Each row comes from the steps of one path. Every step used is in the known rows, and no mark comes twice. Write the path behind each row, first mark first.
Known rows:
natod/tusen/pizav/sila/mebi: [ 4.94  0.61 -0.66  2.65  2.01 -2.05  2.13 -1.01 -3.75  3.39  1.79 -0.91
 -1.11  2.97  0.95 -0.84]
nasitom/mebi: [ 3.52 -0.03 -1.64  0.22  0.13 -0.10  1.65 -0.12 -2.81 -0.50  1.37 -1.29
 -0.65 -2.10  2.03  2.44]
nasitom/mebi/tusen: [ 4.19  1.01 -1.98  1.20 -1.70 -1.41  1.31 -0.69 -2.03  1.36  2.04 -1.74
 -0.91 -3.25  4.40  2.42]
sila/tusen/nasitom: [-0.86  0.76  0.16  2.08 -0.74  1.57 -0.76  0.83 -3.76  1.87  2.42 -0.60
 -1.44 -2.12  1.39 -0.88]
sila/mebi/tusen: [ 1.92  2.03 -1.06  0.44 -1.70 -1.35  0.76 -0.72 -2.99  2.85  1.90  0.38
 -1.00 -1.50  3.02  1.31]
tadam/nasitom/mebi/tusen/pizav/sila: [ 3.53  0.36 -2.03  3.09 -0.32 -3.38  1.72 -1.34 -1.93  2.20  2.03 -3.38
 -0.58  0.23  2.72  0.91]
sila/tusen/pizav/natod: [ 0.90  0.14 -0.58  1.98  2.01 -2.53  0.18 -2.70 -4.27  2.65  1.11 -2.08
 -3.16 -0.34 -1.49 -2.16]
mebi/tusen/pizav: [ 2.18  0.37 -1.35  3.32 -0.28 -3.42 -0.26 -1.38 -2.05  3.38  1.50 -3.04
 -2.19 -0.10  0.99  0.52]
sila/tusen/nasitom/mebi: [ 2.56  1.04 -0.73  1.32 -0.24  1.91  0.75  1.10 -4.02  1.75  2.63 -1.33
 -0.54 -3.75  3.49  0.34]
mebi/tusen: [ 1.22  0.57 -1.16  1.90 -1.97 -1.82 -0.02 -1.20 -1.71  1.20  1.73 -1.07
 -1.76 -1.72  2.09  1.68]
mebi/tusen/nasitom: [ 1.28  1.54 -0.47  2.61 -2.56 -0.03 -0.82 -0.11 -2.63  1.73  2.60 -2.63
 -1.56 -2.29  2.71  1.19]
natod/tusen/detob: [ 5.76  0.14 -0.33  1.84 -0.71  0.35 -1.96  0.39 -1.78  0.97  2.67 -1.08
 -1.77 -1.47  1.29  1.86]
natod/tusen/nasitom: [ 3.31  1.28 -0.02  2.55 -0.84  1.57 -0.25 -0.31 -3.00  0.69  2.67 -2.90
 -2.12 -0.97  2.45  0.24]
pizav/natod/tusen: [ 4.22  0.85 -0.61  1.08  0.16 -0.72  0.83 -3.38 -3.25 -0.40  1.65 -2.30
 -3.35 -0.25  0.73 -0.33]
tadam/nasitom/tusen/pizav/natod: [ 0.88  0.70 -1.66  0.56 -0.01 -2.05  0.19 -3.38 -2.83  0.72  0.99 -4.84
 -2.71  0.51  1.21 -0.59]
sila/pizav: [-0.04 -0.98  0.12  1.73  1.51 -1.12  0.69 -1.76 -1.80  0.64  0.72  0.53
 -1.31  1.49 -1.22  2.19]
mebi/tusen/pizav/sila: [ 2.81 -1.06 -1.21  4.72  0.19 -4.44  1.09 -1.44 -2.07  3.08  1.64 -2.24
 -1.43  1.74  0.27  0.10]

Write each row's path:
[-0.48 -0.37  0.21  3.52 -0.24  0.70  0.30  0.69 -3.76  1.85  2.49 -0.13
 -0.90 -0.59  0.74 -1.42]
pizav/sila/tusen/nasitom
[ 4.31  0.14 -0.84  3.13  1.31 -1.91  0.27 -1.52 -2.44  2.16  1.61 -3.26
 -2.74  1.31  0.84 -0.12]
natod/tusen/pizav
[ 1.89 -2.03 -0.96  4.13  1.80 -3.42  1.37 -1.00 -2.63  1.33  1.03 -1.94
 -1.20  3.05 -1.79  0.07]
tusen/pizav/sila
[ 2.34 -0.52 -1.54  1.84  0.87 -2.62  0.57 -3.12 -3.23  1.62  0.91 -4.38
 -2.92  0.86  0.51 -0.87]
nasitom/tusen/pizav/natod
[ 3.11  1.76 -1.20  2.01  0.02 -3.02  0.44 -0.98 -3.12  4.78  1.69 -1.76
 -1.54  0.07  1.84  0.33]
sila/mebi/tusen/pizav
[ 7.06  1.92 -0.85  1.07 -0.14  1.20  1.34 -1.47 -4.19  0.45  2.74 -3.99
 -1.96 -2.85  3.60  0.61]
pizav/natod/tusen/nasitom/mebi
[ 6.55  1.44 -0.22  1.81  1.14  0.91  1.62 -2.38 -3.60  1.58  2.61 -3.12
 -1.87 -1.69  3.04  1.03]
sila/pizav/natod/tusen/nasitom/mebi
[-0.42 -1.48 -0.40  2.79  0.45 -1.10  1.24 -0.31 -3.01  1.37  1.68  1.71
 -1.02  0.37  0.02 -1.30]
pizav/sila/tusen
[ 4.52 -1.27 -0.79  4.64  1.67 -2.79  1.51 -1.63 -2.45  1.97  1.73 -2.56
 -1.87  2.96 -0.02 -0.74]
natod/tusen/pizav/sila
[ 2.68  1.77 -0.34  2.62 -1.91 -0.27  0.80  0.14 -3.72  3.35  2.80 -0.97
 -0.48 -0.46  2.87  0.38]
pizav/sila/mebi/tusen/nasitom
[ 2.35 -0.14 -0.76  2.16  1.91 -2.50  2.00 -0.39 -3.93  2.89  1.16 -0.24
 -0.51  2.89 -0.62 -0.32]
tusen/pizav/sila/mebi
[ 4.87 -0.73 -1.91  4.37  0.44 -4.04  2.20 -1.13 -2.30  3.22  1.94 -2.79
 -0.77  0.46  1.95  0.80]
nasitom/mebi/tusen/pizav/sila
